What can hang from each mark:
tuvidom: beli
beli: pazate tuvidom zaro
vusa: tuvidom zaro
nipune: beli
pazate: beli
fomod: zaro
zaro: beli fomod ripi vusa

Each row was made from one small tree. The marks that hang from a mark follow it in brackets, in alphabetical order. Every link used is in the known rows. Write each row's tree.
Known rows:
vusa[tuvidom zaro[beli fomod ripi]]: [-1 -11 3 19 -1 -9 -12 -3 -26 32 1 9 39 7 5 0 19 -11 18 11 -10 3 6]
pazate[beli[tuvidom zaro[fomod ripi]]]: [5 23 -2 1 -3 2 9 -3 3 7 1 -3 -16 12 16 -18 -16 0 -6 -11 13 -4 2]
tuvidom[beli[pazate zaro[ripi vusa]]]: [-1 -9 -10 5 16 24 -6 -3 34 1 -9 0 -10 -9 -6 -4 0 -15 -4 -9 10 6 2]
zaro[beli fomod ripi vusa[tuvidom]]: [-8 -22 1 -1 -1 -12 -4 -25 10 26 3 12 18 6 8 10 38 -27 6 5 -17 10 7]
beli[pazate tuvidom zaro]: [6 -4 -1 4 -1 3 6 13 -6 -5 2 -11 -17 0 -9 -23 -38 14 -6 -1 19 -28 -3]
fomod[zaro[beli ripi]]: [-1 0 -3 10 -1 3 -7 -15 -14 4 -3 9 4 -16 -12 43 12 4 11 7 -12 6 7]
tuvidom[beli[pazate zaro]]: [6 5 -7 8 8 17 -9 16 16 -10 -2 -4 -3 -12 -12 -12 -18 5 -3 -2 5 -1 -7]
fomod[zaro[beli ripi vusa[tuvidom]]]: [-2 6 2 12 5 -6 -1 -21 -19 9 -6 11 5 -2 -4 41 9 -8 12 5 -6 16 11]
vusa[zaro[beli[pazate tuvidom] ripi]]: [-2 -26 -1 17 2 -7 -4 7 -15 27 2 4 10 0 -10 -14 -13 3 6 -3 -3 -29 10]
zaro[fomod]: [-2 -9 0 -12 -11 -9 -7 7 -3 -17 4 0 14 -8 0 3 23 15 2 16 -16 5 -8]
nipune[beli]: [4 -5 9 -14 -9 -7 -13 28 -11 -44 4 -7 10 -14 0 8 7 34 -3 -9 -4 8 -6]
tuvidom[beli[zaro[fomod ripi vusa]]]: [-5 12 -6 -2 13 24 -3 -18 35 5 -14 3 1 -2 11 -1 30 -24 -2 -2 4 21 3]
fomod[zaro[ripi vusa[tuvidom]]]: [0 4 2 9 4 -4 -3 -8 -25 -14 -10 1 -2 -5 -2 34 -1 10 10 13 9 20 5]
beli[pazate zaro]: [6 -12 -5 1 -1 13 -3 17 -6 -13 4 -9 -5 -8 -14 -7 -23 9 -2 3 8 -14 -9]
pazate[beli[tuvidom zaro[fomod vusa]]]: [3 49 6 -17 -1 0 21 0 2 -6 -3 -5 -20 21 19 -16 -14 1 -12 -14 3 6 -2]
fomod[zaro[vusa]]: [-1 25 3 -11 0 1 2 2 -22 -34 -10 -2 -5 -10 -7 39 5 23 4 10 -8 19 -2]
vusa[zaro]: [9 5 3 5 -3 2 -16 30 -43 -24 -6 -8 30 -9 -6 -1 -2 37 11 14 -8 1 -3]
pazate[beli]: [11 12 1 -6 -10 -11 -11 26 -19 -32 7 -2 5 -7 -2 4 -7 37 -3 -2 -19 9 -6]
nipune[beli[pazate zaro]]: [5 -6 5 -8 -1 11 1 28 -2 -28 7 -12 -11 -5 -6 -5 -24 10 -8 -18 15 -5 -10]
fomod[zaro]: [4 17 1 -1 -5 -2 -4 11 -31 -32 -6 -3 0 -16 -11 33 -6 35 7 14 -5 12 -5]
zaro[beli[tuvidom] fomod ripi vusa]: [-12 -14 1 -10 -2 -12 7 -29 22 25 0 11 0 6 10 2 36 -19 -2 -2 -15 -5 13]

Which tree is each row?
[-7 6 2 -14 1 2 22 -4 16 6 0 -6 -23 14 3 -21 -13 -13 -12 -3 12 -13 -4]  beli[pazate tuvidom zaro[fomod vusa]]
[12 20 0 8 5 9 -1 3 -16 -6 -3 -5 -3 11 11 -2 -20 0 0 -11 11 13 4]  pazate[beli[zaro[ripi vusa[tuvidom]]]]
[-8 0 2 -21 -5 -8 2 -16 12 6 5 10 15 1 2 15 44 -14 -1 2 -35 9 0]  zaro[beli fomod vusa]
[-2 -23 0 1 -7 -19 1 5 4 10 12 4 -4 -4 -14 -10 -11 10 -4 -3 -15 -29 1]  zaro[beli[pazate tuvidom]]
[2 18 5 -5 1 4 6 -5 -8 -3 -4 -6 7 13 10 -4 3 -11 1 8 6 12 -5]  beli[zaro[fomod vusa[tuvidom]]]
[0 -23 -2 9 -5 -10 -9 -12 0 15 1 6 7 -8 -3 -1 10 7 3 0 -8 -21 13]  zaro[beli[tuvidom] ripi]
[1 24 12 -14 -5 1 13 10 2 -18 0 -11 -11 8 16 -17 -10 9 -8 -16 22 -4 -4]  nipune[beli[tuvidom zaro[fomod]]]
[9 36 0 -9 -6 7 6 12 -7 -12 5 -4 -2 7 9 -5 -9 6 -5 -5 -6 12 -10]  pazate[beli[zaro[fomod]]]
[-10 -13 -4 0 5 1 6 -17 3 10 0 12 -14 -8 -16 41 9 -15 3 -1 -15 5 5]  fomod[zaro[beli[pazate] ripi vusa]]
[0 -2 -1 3 4 9 2 -16 2 9 -6 -3 5 10 12 -3 11 -23 3 8 15 10 2]  beli[zaro[fomod ripi vusa[tuvidom]]]
[7 -15 -9 28 12 11 -15 7 13 10 -2 -1 1 -7 -8 -15 -23 -7 3 0 22 0 0]  vusa[tuvidom[beli[pazate zaro[ripi]]]]
[-10 -21 1 -7 -9 -23 8 -4 15 21 15 9 -5 4 -6 -11 4 -8 -5 0 -17 -22 -2]  zaro[beli[pazate tuvidom] fomod]
[-8 -21 -2 0 -7 -15 0 -21 14 27 4 10 6 0 5 -4 26 -9 2 3 -11 -15 9]  zaro[beli[tuvidom] fomod ripi]
[6 -4 1 2 5 5 2 10 -10 -6 2 -8 -5 6 -7 -8 -26 -4 -1 2 13 -4 -6]  beli[pazate zaro[vusa[tuvidom]]]
[6 15 -5 0 -3 12 1 0 2 1 2 -1 -4 4 11 -3 0 -5 -3 -7 2 10 -4]  pazate[beli[zaro[fomod ripi]]]
[-9 -6 2 -4 6 -17 -4 6 28 -1 4 7 4 3 0 -8 11 -10 -4 3 -12 20 -8]  zaro[fomod vusa[tuvidom[beli[pazate]]]]
[-1 -9 -4 -6 -3 9 5 7 7 0 7 -5 -6 0 -7 -9 -8 -9 -4 6 2 -6 -13]  beli[pazate zaro[fomod]]
[-2 26 4 -15 0 5 16 -10 6 -2 -8 -7 -11 13 12 -14 0 -3 -7 0 10 -4 1]  beli[tuvidom zaro[fomod vusa]]
[-5 -4 2 9 -2 -8 -1 -7 -13 31 -3 7 22 7 6 -11 17 -4 10 3 -8 -13 11]  vusa[zaro[beli[tuvidom] fomod ripi]]
[4 5 -5 20 8 12 -11 -8 15 14 -8 1 12 -1 8 -12 6 -15 7 6 17 15 0]  vusa[tuvidom[beli[zaro[fomod ripi]]]]
[3 -18 -12 16 11 22 -14 6 26 2 -5 -1 -5 -15 -11 -9 -10 -5 0 -3 13 -2 -1]  tuvidom[beli[pazate zaro[ripi]]]
[-2 -3 0 -4 -3 -1 14 4 8 7 5 -7 -18 8 -1 -25 -23 -3 -8 1 14 -21 -7]  beli[pazate tuvidom zaro[fomod]]
[4 2 8 -6 -2 1 9 26 0 -21 5 -13 -23 2 0 -21 -39 16 -11 -22 27 -19 -5]  nipune[beli[pazate tuvidom zaro]]
[-3 -2 6 -11 -5 -18 -3 0 -7 -10 1 0 14 6 8 2 20 2 1 13 -11 16 -5]  zaro[fomod vusa[tuvidom]]
[-5 -46 -2 7 3 -11 -7 -10 7 22 9 10 6 -1 -9 8 9 -20 2 -1 -12 -6 6]  zaro[beli[pazate] ripi vusa[tuvidom]]
[-6 14 2 2 4 -5 10 -27 -7 9 -10 9 -15 -3 -2 31 7 0 4 -3 -4 0 16]  fomod[zaro[beli[tuvidom] ripi vusa]]
